Each row was made from one walk, in order. Every step used is in the known rows, and no mark comes twice. Write each row's walk.
In the rows, 128 means zero.
Known rows:
goguf, fakur, kofut, lufir: [102 168 185  98 160 170 134 125 150 114 136 138 161 193 172 137 145 159
 127 147 158 154 129 131 123 102 116]
nabirev, zele, bibiv: [148 139 157  84 127 101 113  77 132 142 127 158 108 124 185 117 135 135
 115 103 143  99 111 156 118 121 160]
bibiv, zele, zokoz, kofut, bedug: [144 157 138 124 172  99 104 155 144 108  73 158 123 194 167 142 150 148
  72 121 107 180  94 165 127 178 157]
lufir, kofut: [142 161 145 123 147 146 106 109  96 115 129 135 138 165 138 161 144 138
  88 117 142 124 119 142  87 130 121]
lufir, kofut, zokoz, zele: [154 144 147 116 124 115  68 110  80 111 125 136 142 181 167 131 140 167
  44 124 128 160 136 160  92 177 141]
zokoz, kofut: [124 138 160 109 134 133 143 153 148 110 100 159 127 176 136 148 153 155
  74 125 117 145 130 146 102 129 125]
kupilur, fakur, kofut, lufir, bibiv, zele: [134 199 163 107 165 181  65 135 159  68 111 116 164 174 189 122 110 147
  82 104 205 132 103 149 109  64 110]
kofut, lufir: [159 159 159 107 119 137 109 124 157 120 113 169 127 141 168 150 135 130
 133 157 131 149 118 134 119 111 117]
kupilur, fakur: [106 146 159 108 127 135 125 136 113 128 115 177 167 161 144 148 146 127
  90 128 138 111 113 156 112  98 124]
fakur, kupilur: [155 160 152 108 145 127 102 119 157 128 118 170 127 196 142 119 129 123
 129 150 142 148 122 150  97 112 129]
goguf, fakur, kofut, zokoz, zele, nabirev, bedug: [ 93 119 171  77 143 106 101 124  55 148 159 160 134 237 206 102 176 185
  87 128 117 166 115 122 127 181 165]
bibiv, lufir, kofut: [181 178 159 119 141 167 120 116 130 115 100 131 125 160 141 131 120 123
  96 112 134 143 135 129 102  92 113]
fakur, goguf: [143 152 173 150 115 128 109 105 144 117 121 147 138 165 111 128 130 132
 130 145 128 139  94 136  80 130 126]
zele, bibiv, lufir: [172 162 175 110 125 134 150 107 184 145  86 173 107 145 158 109 120 121
 115  94 129 107 127 141 132  72 130]
fakur, kofut, zokoz, zele, bibiv: [127 134 170 110 129 108  94  84 148 133 123 154 136 195 161  92 130 190
  69  96 153 131 151 161 110 154 166]
bibiv, lufir, kofut, bedug: [183 198 150 127 156 146  92 103 123 119 109 146 105 134 148 160 120 118
  83 108 136 157 103 116  99 115 139]
lufir, bibiv, zele, zokoz, kofut, bedug: [145 181 135 129 184  93  89 142 135  80  93 147 129 204 188 145 135 146
  51 107 145 145  54 145 114 163 157]
lufir, kofut, bedug: [148 181 137 133 164 124  77 100  93 116 137 153 123 140 142 186 141 131
  76 115 148 137  86 125  84 153 152]
bibiv, zele, zokoz, kofut: [141 140 148 110 157 123 132 163 148  97  67 142 140 216 154 113 153 156
  87 123 108 164 127 183 128 153 128]
zokoz, zele: [135 131 141 132 113 114 100 110 148 122 122 136 135 141 152 133 151 150
  81 139 127 146 104 147 111 152 129]
goguf, fakur, kofut: [ 71 150 169 109 168 160 144 108 127 122 139 132 167 213 141 137 157 163
 108 133 154 126 118 140 117 111 131]
zokoz, zele, nabirev: [128 130 151 124 109 111 108 141 115 145 138 142 121 171 141 119 176 131
 103 120 119 130  93 124 110 170 129]
goguf, fakur, kupilur: [111 161 165  93 159 134 137 133 132 130 128 168 149 217 164 120 145 134
 121 149 147 142 112 151 115 108 118]
goguf, fakur, kofut, zokoz, zele, bibiv, lufir: [120 154 202  88 143 137 141 104 155 135 103 146 140 216 191  68 127 188
  66  90 147 148 159 155 135 113 149]
lufir, bibiv: [142 166 139 127 141 121 101 106 131 100 136 155 135 169 159 155 136 132
  93 128 165  83  66 126 102 110 133]
bibiv, lufir: [169 165 158 113 125 150 127 116 160 131  89 157 112 149 136 122 130 121
 122 134 120 141 126 135 128  86 125]

Write each row's walk:
[148 143 153 113 120 115  80 146  42 128 142 147 130 211 155 117 160 152
  69 105 120 141 131 132  86 191 140] : lufir, kofut, zokoz, zele, nabirev
[187 177 178  97 137 134 121 106 111 130  93 175 113 186 171 106 109 142
  80  80 133 123 163 147 109  94 140] : zele, bibiv, lufir, kofut, zokoz
[171 191 158 123 176 147  67 108 170  75 100 111 155 215 192 102 112 146
 126 124 179 142  96 147 129 116 126] : fakur, kofut, lufir, bibiv, zele, zokoz
[125 189 172 107 190 156 104 124 145  73 112 111 177 243 218 105 127 156
 120 126 184 134  85 146 142 110 118] : goguf, fakur, kofut, lufir, bibiv, zele, zokoz
[139 192 173 107 168 158  73 130 148  76  98 131 189 217 202 106 110 135
 103 119 192 134 101 159 127  96 114] : kupilur, fakur, kofut, lufir, bibiv, zele, zokoz
[143 124 169  85 135 104 126 130 114 116 104 157 136 190 181 121 146 149
 100 141 110 146 131 171 125 170 150] : nabirev, zele, zokoz, kofut
[141 154 129 115 144 133 104 155 109 129 108 137 104 183 133 108 174 122
 127 111 118 131  93 136 115 130 130] : bibiv, zele, nabirev
[190 175 162 103 135 150 107 120  93 111  93 161 119 191 156 121 116 139
  84 117 120 160 160 143 103 102 139] : bibiv, lufir, kofut, zokoz
[173 194 144 112 143 143  77 163 134  95 120 135 104 176 190 114 145 119
 126 108 160 120  65 114 110 108 111] : kofut, lufir, bibiv, zele, nabirev
[183 181 177 110 144 155 138  99 148 128 101 145 118 155 160 120 116 124
  94  69 145 107 137 134 107  78 119] : zele, bibiv, lufir, kofut
[185 167 175 122 122 142 118  97 162 123 104 121 119 141 175 106 117 142
  57  66 146 129 134 141 108 115 118] : zokoz, zele, bibiv, lufir, kofut
[172 150 175 119 106 122 130 104 201 140  91 148 110 131 175  91 121 139
  81  88 130 131 121 144 130 106 130] : zokoz, zele, bibiv, lufir
[153 131 148  96 128  94 101  89 101 136 118 158 141 176 181 118 142 122
 140 158 120 126 106 167 135 159 155] : nabirev, zele, zokoz
[201 193 168  97 149 122  83  67 123 131 119 146  78 104 199 134 109 120
  86  74 151 136 104 129 106 115 166] : nabirev, zele, bibiv, lufir, kofut, bedug
[118 198 161 105 186 176  94 129 159  70 126  95 151 198 202 120 134 168
  97 114 197 143  85 134 122  83 113] : goguf, fakur, kofut, lufir, bibiv, zele
[206 145 161  84 115 115  74 129  57 143 122 157  90 186 206  98 138 145
  76 104  93 190 135 115 110 156 146] : bibiv, lufir, kofut, zokoz, zele, nabirev, bedug
[188 158 175  82 120 127 126  85 162 144  99 158  89 120 188  96 116 123
 121  95 136 116 129 148 135  84 151] : nabirev, zele, bibiv, lufir
[184 183 144 121 151 123  77 131 151  85  94 137 144 189 216 119 120 123
 124 136 159 134  75 149 139 121 121] : kofut, lufir, bibiv, zele, zokoz
[149 128 143  95 131 105 109 128  81 163 143 186  99 170 177 139 171 122
 137 133 100 128  85 109 117 142 145] : zele, nabirev, bedug
[127 132 169 111 138 113 152 154 132 121  91 173 156 218 149 135 153 148
  92 137 103 141 129 158 124 160 129] : zele, zokoz, kofut
